Each row was made from one small tree. The marks that hang from a mark follow it in brackets, in the order of their numbers. Every link used is in the known rows. Write each row's tree.
Known rows:
q671(q505 q622(q337(q643))): [-0.57  0.38  2.31  2.36  1.58 -3.20 -0.73 -0.10 -3.59  1.30  0.32  1.63
 -0.07  0.10 -1.59  2.87 -2.37 -0.22  1.53  0.05 -0.78 -1.78  0.63]
q52(q622(q337) q909(q184)): [ 0.06  2.20 -1.69 -0.62  0.17  1.66  2.34  3.24  0.43  0.89 -0.27 -1.12
  1.88 -0.71 -1.74 -2.28  0.69 -1.62 -0.83 -1.49 -0.91 -1.49 -0.13]
q104(q909(q184(q622 q643))): [-0.63  0.46 -1.35 -2.32 -0.48 -3.95 -0.08 -0.69  0.71 -2.14  0.77 -3.03
  1.36 -1.42  2.42 -1.50  0.21 -0.86 -0.24  4.08  2.28  1.95 -1.40]
q104(q909(q184(q643(q337)))): [ 1.02  0.77 -0.03  0.67  0.80 -0.84  1.00 -0.48  0.21 -1.04 -1.40 -1.54
  1.79 -1.22  2.54 -2.12  1.42  0.42  1.42 -0.30 -0.28  2.05 -1.91]
q909(q52 q184(q622)): [-0.48 -0.98  0.46  0.39 -1.67  0.28 -0.38 -5.62  0.32 -0.93 -0.85  1.57
 -0.54  3.26 -0.70 -0.16 -0.86 -1.72 -0.44 -0.72  1.37  1.00  0.59]
q104(q909): [-0.34  0.57  0.45  0.61 -1.22 -0.73 -0.70 -1.03 -0.53 -1.56 -0.33 -1.21
 -0.29 -1.64  0.89 -0.24  1.19 -4.05  0.78 -0.02 -1.78  1.14 -2.21]
q505(q184(q622(q337) q643)): [ 0.44  0.05 -1.75 -1.57  0.34 -2.28 -0.57  1.91  0.99  0.83  1.03 -1.06
 -0.11  0.02  1.31 -0.75 -0.29  3.69 -1.17  4.45  2.27  0.52  0.55]
q184(q622(q337(q643))): [-0.64  2.43 -0.42 -1.87  1.07 -2.07 -0.12  3.00 -1.20  0.04  0.59 -1.48
  0.83  2.16  0.01  3.33 -2.39  1.22 -2.42  0.42 -1.66  0.43  0.88]
q643(q337): [-0.45  0.75  0.43  0.83 -0.35  1.87 -0.53  0.36 -1.10 -0.69 -3.37  0.26
 -0.83  1.24 -1.71  1.71  0.84 -0.07  0.27 -2.89 -5.25  0.82 -1.26]
q909(q52(q622(q184))): [-0.76 -1.71  0.66 -0.85 -1.89  4.56 -0.36 -1.44  1.46 -2.18  0.87  0.86
 -1.60  0.41 -1.69 -0.37  0.53 -1.66 -0.06 -3.11 -0.19 -1.17  0.44]
q671(q505(q184) q622): [-1.66 -2.22  1.91  3.59 -1.52 -1.97 -2.40 -4.39 -2.25  0.87 -0.37  2.79
 -1.78 -0.88 -3.01 -0.86 -0.78 -2.14  3.52  3.13  1.30 -1.77 -0.72]
q671(q505 q622(q184 q337(q643))): [ 0.10  0.52  2.81  2.72  1.97 -2.46 -1.43  1.13 -1.94  2.15  2.26  2.00
 -0.38 -1.66 -2.02  4.46 -1.70  0.88  1.13 -0.52 -0.25 -1.97  1.58]
q909(q52(q622)): [-1.51 -1.69  0.24 -0.90 -2.29  3.94  0.26 -2.53 -0.04 -2.97 -0.97  0.53
 -1.26  2.12 -1.10 -1.86 -0.19 -2.86  0.22 -2.43 -0.47 -0.95 -0.38]
q671(q622(q337)): [-0.24  0.43  0.77  1.33  0.38 -1.96 -0.97 -0.11 -1.90  2.21  0.02  0.70
 -1.56  0.35 -3.26  2.50  0.59 -0.36  0.59  0.02 -2.86 -0.67 -0.25]
q184(q622): [-2.07  0.43 -0.85 -2.15 -1.60 -1.39 -1.66  0.22 -0.70 -1.74 -1.25 -1.24
 -1.19  0.99 -1.68  2.32 -0.32 -1.13 -1.44  1.54 -2.71  0.73 -0.70]
q505(q184): [-0.65 -0.70  0.32  2.33 -1.66  2.03 -1.25 -1.60 -0.58  2.38  0.00  1.76
 -0.60  0.84 -0.18 -1.47 -0.32 -2.67  1.19  0.10 -1.21  0.51 -0.94]
q671(q505(q184) q622(q337(q643))): [-0.21 -0.34  2.38  3.76  1.08 -2.68 -0.75 -1.67 -2.78  2.60  1.56  2.61
  0.19  0.18 -1.20  0.09 -2.91  0.31  2.60  2.04  2.21 -2.10  0.90]
q104(q909(q52 q184(q643))): [ 1.43 -1.67  0.96  1.57 -0.46  0.81  1.10 -4.87  0.68 -0.52  0.47  0.65
  0.86 -0.25  4.82 -3.28  0.69 -2.73  1.67 -0.49  3.09  1.98 -1.13]
q622(q184 q337): [ 1.78  1.11  0.62  1.86  0.94  1.02 -1.27  2.84  0.91  2.77  1.39  1.24
 -0.97 -1.40 -1.08  3.45  1.14  0.42 -0.84 -3.33 -3.15  0.26  1.13]
q184(q622(q337)): [-0.16  1.53 -0.98 -1.38  0.07 -2.57 -0.96  1.79 -0.03 -0.59 -0.65 -1.10
 -0.91  0.73 -1.81  2.88  0.05  1.28 -2.11  0.83 -1.93  0.34  0.65]
q104(q909(q52 q184(q622))): [ 0.22 -0.35  0.68 -0.09 -1.73 -1.83  0.12 -6.71  1.17 -3.42  0.06 -0.53
 -0.08  0.86  0.67 -1.69  0.21 -2.55  0.37  1.12  3.67  1.46 -0.45]
q622(q184 q337(q643)): [ 1.32  2.01  1.16  1.34  1.75  1.52 -0.41  4.18 -0.25  3.51  2.62  0.97
  0.83  0.13  0.69  3.87 -1.19  0.34 -1.19 -3.65 -2.99  0.31  1.39]
q622(q184): [-0.34  0.10  0.75  1.11 -0.76  2.20 -1.95  1.36  0.27  1.96  0.77  1.17
 -1.19 -0.91 -1.07  2.96  0.84 -2.03 -0.14 -2.49 -3.78  0.63 -0.17]
q52(q622(q184(q643) q337) q909): [ 0.13  1.26 -2.17 -3.74  1.10  2.44  1.66  8.00  1.86 -0.03  1.22 -3.15
  0.62 -3.89  0.66 -0.09  2.07  2.18 -1.85  0.28 -0.95 -1.60 -0.18]
q671(q505 q622(q184(q643) q337)): [ 0.73 -1.19  1.46  1.63  1.95 -3.19 -1.79  1.97 -0.57  1.51  1.38  1.36
 -1.53 -3.96 -1.09  3.21  0.81  2.90  1.37  1.49  0.55 -1.59  1.06]
q909(q52 q184(q622(q337))): [ 1.49  0.04  0.32  1.07 -0.05 -0.88  0.26 -3.93  0.94  0.18 -0.27  1.72
 -0.37  2.88 -0.77  0.47 -0.45  0.62 -1.02 -1.35  1.99  0.67  1.90]

Write each row's tree:
[-0.23  3.62 -0.90 -1.70  1.48 -1.07  2.06  3.14 -0.71  1.63  0.23 -1.87
  2.67  1.27  0.72  1.36 -1.81  0.06 -2.36  0.62 -0.52  0.18  0.35]  q52(q909(q184(q622(q337(q643)))))
[-1.35 -1.46  2.37  2.55 -0.60 -1.68 -2.98 -1.48 -1.44  0.26  0.37  2.16
 -2.31 -2.70 -3.90  3.42  0.34 -1.44  2.19  0.51 -1.44 -1.68  0.03]  q671(q505 q622(q184))
[-1.43 -1.96 -0.68 -0.58 -1.00 -2.74 -1.98 -0.56 -0.22 -1.60 -0.75  0.09
 -0.58 -1.29  1.15 -1.24 -1.37  1.45  0.77  5.73  3.38 -0.32 -0.04]  q671(q505(q184(q622 q643)))
[-0.63 -2.51 -0.19 -2.06 -1.08  4.41  0.02  0.45  1.74 -1.69  1.26 -0.11
 -1.04 -0.49  1.10 -1.03  0.60  0.27 -0.16 -1.51  0.97 -0.66  0.24]  q909(q52(q622(q184(q643))))
[ 0.33  2.76 -1.48 -1.10  0.51 -1.45  1.20  1.96  0.44  0.70 -0.95 -1.49
  1.06 -0.16 -1.15  0.87  0.59  0.23 -2.13  1.00 -0.57  0.12  0.11]  q52(q909(q184(q622(q337))))
[ 0.45  0.48  1.22  1.46  0.78 -1.00 -1.62  1.02 -0.34  2.94  1.95  0.98
 -1.90 -1.37 -3.72  3.95  1.32  0.78  0.21 -0.86 -2.39 -0.81  0.78]  q671(q622(q184 q337))
[ 0.71  0.27  0.79  1.00  0.54  2.96  2.25 -1.38 -0.25  0.70  1.73  1.65
  2.17  3.77  0.64 -2.33 -2.80 -1.23 -0.07 -4.33  1.76 -0.87  1.79]  q909(q52(q622(q337(q643))) q184)
[-1.52 -1.12  0.20  0.69 -1.80 -2.55 -2.43 -2.49 -0.35 -1.98 -1.12  1.02
 -1.13 -0.56 -1.69 -0.50 -1.37 -0.53  0.87  4.13  2.26 -0.81  0.20]  q671(q505(q184(q622)))
[ 1.71 -0.77 -0.44 -0.55  0.78 -1.17  0.79 -2.18  1.15  0.24  0.26  0.74
  0.24  2.02  2.01 -0.21 -0.38  2.56 -1.22  0.33  3.16  1.09  1.58]  q909(q52 q184(q622(q337) q643))
[ 0.17  1.37 -2.46 -2.08  1.17  1.40  2.77  5.14  0.61  0.77  0.17 -2.19
  2.42 -1.54  1.11 -2.98  0.75  0.27 -0.95  0.10  0.06 -1.04 -0.49]  q52(q622(q337) q909(q184(q643)))
[ 1.32 -0.88  1.83  2.95 -1.28  0.89  0.55 -6.64  0.45 -0.84  0.13  1.66
  0.33  0.63  1.98 -2.66  0.54 -4.61  1.93 -2.37  2.09  1.50 -0.94]  q104(q909(q52 q184))
[-1.42  0.52 -1.45 -3.86  0.12 -1.11 -0.34  2.41 -0.25 -3.18 -3.26 -2.84
 -0.60  0.81 -0.12  1.88  0.62  3.84 -1.41  2.11 -2.49  1.18 -1.04]  q184(q622 q643(q337))
[ 0.36  0.10  0.06 -0.33  0.82  2.41 -0.69  3.44  0.69  0.25 -1.14 -0.49
 -0.64 -1.28  0.61  2.44  1.69  3.03 -0.20 -1.93 -3.74  1.02 -0.57]  q622(q184(q643(q337)))
[ 1.42 -1.38 -0.57  0.08  0.53  2.19  1.86 -0.71  1.16  0.33  0.91  0.97
  1.04  1.45  1.38 -3.57 -0.31  0.81  0.10 -2.24  2.82 -0.49  1.34]  q909(q52(q622(q337)) q184(q643))
[-0.36 -1.82 -0.36 -1.22 -0.87  0.01  0.05 -3.68  0.49 -0.88 -0.43  0.49
 -0.05  2.36  2.07 -0.78 -0.65  0.10 -0.51  1.02  2.36  1.47  0.33]  q909(q52 q184(q622 q643))
[-0.89 -0.53  0.71 -0.85  0.86  0.14 -1.13  1.43 -0.55  0.40 -0.58 -0.82
 -1.59 -1.36 -1.91  2.88  1.83  3.38  1.02  0.57 -3.00 -0.02 -1.05]  q671(q622(q184(q643(q337))))
[ 0.86 -2.38  0.77  2.07 -0.41  3.01  0.46 -3.73 -0.16  1.82 -0.34  2.56
  0.39  2.06  3.45 -1.66 -0.29 -1.89  0.99 -2.38  0.66  1.52 -0.08]  q909(q52 q184(q643))
[-0.78  2.02 -1.84 -2.40 -0.08  1.90  1.84  4.89  0.06 -1.06 -1.18 -2.47
  0.41 -1.21 -1.64 -0.84  1.24 -0.92 -1.43 -0.78 -2.34 -1.82 -0.90]  q52(q622(q337) q909)
[ 1.87  0.24 -0.21  0.38  1.77  0.57 -0.72  4.83  1.08  3.12  1.80  0.41
 -0.38 -2.20  1.72  2.69  1.26  2.26 -1.10 -1.58 -2.06  0.66  0.89]  q622(q184(q643) q337)
[ 0.02 -1.65 -0.30 -1.11 -1.14  1.18  1.83 -3.55  1.27 -3.46  1.00 -1.24
  1.40 -0.42  2.99 -5.54  0.38 -2.45  1.44  0.25  4.48  0.28 -1.10]  q104(q909(q52(q622) q184(q643)))
[-0.20  1.69 -0.39 -0.61  0.37 -1.56 -0.08  1.13 -0.40  1.28  1.72 -0.47
  0.92  2.32  0.32  0.31 -2.84  1.71 -1.28  2.36  1.36  0.09  0.98]  q505(q184(q622(q337(q643))))
[ 0.61 -0.89 -0.76  0.06  0.69 -3.97 -1.18  1.03  0.46 -0.73  0.03  0.31
 -0.29 -1.79  1.03 -0.71 -1.00  3.84  0.05  5.16  4.09 -0.75  1.17]  q671(q505(q184(q622(q337) q643)))
[ 0.01  0.22  0.60 -0.68  0.33  2.99  1.76  0.26 -0.56 -1.26  0.83  0.29
  0.69  3.18  0.63 -0.87 -2.19 -0.48 -0.67 -3.41  0.39 -1.26  1.18]  q909(q52(q622(q337(q643))))
[-1.95  1.11 -1.55 -1.25 -1.37  2.89  1.63  1.75 -0.24 -0.13 -0.93 -1.29
  1.58 -0.21 -1.58 -2.84  0.36 -4.13 -0.10 -0.89 -1.76 -1.12 -1.52]  q52(q622 q909(q184))
[ 1.20 -0.60  0.26  1.54 -0.28  2.29  1.43 -2.62  0.90  0.09  0.46  2.05
  0.39  2.31 -1.37 -2.72 -0.41 -1.16  0.18 -3.96  1.71 -0.95  1.49]  q909(q52(q622(q337)) q184)
[-1.38  1.16 -1.82 -4.57  0.38  4.02  1.73  6.57  1.47 -2.70 -1.78 -4.01
  0.33 -2.85 -0.28 -0.32  2.41  2.91 -0.99 -0.08 -2.69 -1.24 -1.62]  q52(q622(q184(q643(q337))) q909)
[ 0.26  0.86 -0.95 -0.13 -0.39 -1.98 -0.98  0.04  0.75  0.60  0.63 -0.01
 -0.74  0.72 -1.55 -0.04 -0.52  1.78 -1.05  2.73  1.22  0.06  0.76]  q505(q184(q622(q337)))
[ 1.93 -0.81  1.10  1.30  0.37  1.22  1.84 -4.49  0.99 -2.30 -1.71  0.01
  0.85  0.19  3.71 -3.05  1.41  0.48  1.91 -1.71  2.18  2.00 -1.26]  q104(q909(q52 q184(q643(q337))))
[ 0.41  2.02 -2.32 -2.55  1.39 -1.87  1.65  3.88  0.68  1.05 -0.60 -2.46
  1.67 -0.94  1.63  0.22  0.59  2.12 -2.20  2.70  0.46  0.55 -0.09]  q52(q909(q184(q622(q337) q643)))
[ 0.42 -0.01 -0.23  1.10  0.82  1.38  0.45  0.84 -0.54  1.41 -2.22  0.52
  1.23  1.15  1.05 -0.49  0.48  1.07  0.70 -2.22 -2.82  1.64 -0.86]  q909(q184(q643(q337)))
[-1.09 -0.17 -1.39 -2.60 -0.42 -0.58 -0.37  0.60  0.59 -1.78 -2.02 -1.89
 -0.41  0.88  0.23 -0.95  0.01  4.38 -0.37  4.15  0.64  0.88 -0.85]  q505(q184(q622 q643(q337)))
[-0.40  0.43 -1.09 -0.38  0.16  2.20  1.28  2.20 -0.61  3.06 -1.06 -0.59
  1.83 -0.79  3.05 -1.19  0.87 -2.32 -0.06  0.04 -1.97  0.98 -1.81]  q52(q909(q184(q643)))
[ 0.52 -0.73  0.02 -0.17 -0.61  2.60  1.01 -0.88  0.60 -1.81 -0.38  0.70
 -0.98  1.75 -1.30 -1.26  0.13 -0.46 -0.39 -3.03  0.31 -1.31  0.92]  q909(q52(q622(q337)))
[ 2.16  0.70  0.53  0.60 -0.13 -3.06  0.92 -5.19  1.81 -2.39  0.65 -0.30
  0.17  0.42  0.65 -1.20  0.53 -0.20 -0.39  0.39  4.67  1.08  0.83]  q104(q909(q52 q184(q622(q337))))
[-0.06 -0.57  1.79  2.94  0.66 -3.60 -1.68 -1.14 -2.44  0.50 -0.89  2.02
 -1.72 -1.36 -3.38  2.48  0.00 -0.14  1.79  0.61 -0.88 -1.86  0.47]  q671(q505 q622(q337))
[ 0.54  0.06 -0.28  0.77 -0.02 -1.19  0.25 -0.76  0.03  0.78  0.88 -0.89
  1.80 -1.77  3.81 -2.48  0.73 -2.94  1.23  0.81  0.66  1.96 -1.82]  q104(q909(q184(q643)))
[-0.75 -1.60  0.33  0.91 -1.88  3.57  0.74 -4.11  0.28 -0.94 -0.14  1.83
  0.25  2.76 -1.28 -3.25 -0.83 -3.70  0.88 -3.26  0.88 -0.61  0.22]  q909(q52(q622) q184)
[ 0.03  0.67 -1.79 -2.93  0.90 -2.79 -0.55  3.75  0.16 -0.44 -0.26 -2.09
 -0.37 -0.13  0.89  2.14  0.18  3.17 -2.35  2.55 -0.77  0.84  0.37]  q184(q622(q337) q643)
[-1.29 -2.28  1.57  0.89  0.18 -1.91 -2.56  0.42 -1.23  0.70  0.67  1.19
 -1.75 -3.56 -0.95  2.70  0.51  0.45  2.08  2.11 -0.29 -1.23 -0.23]  q671(q505 q622(q184(q643)))
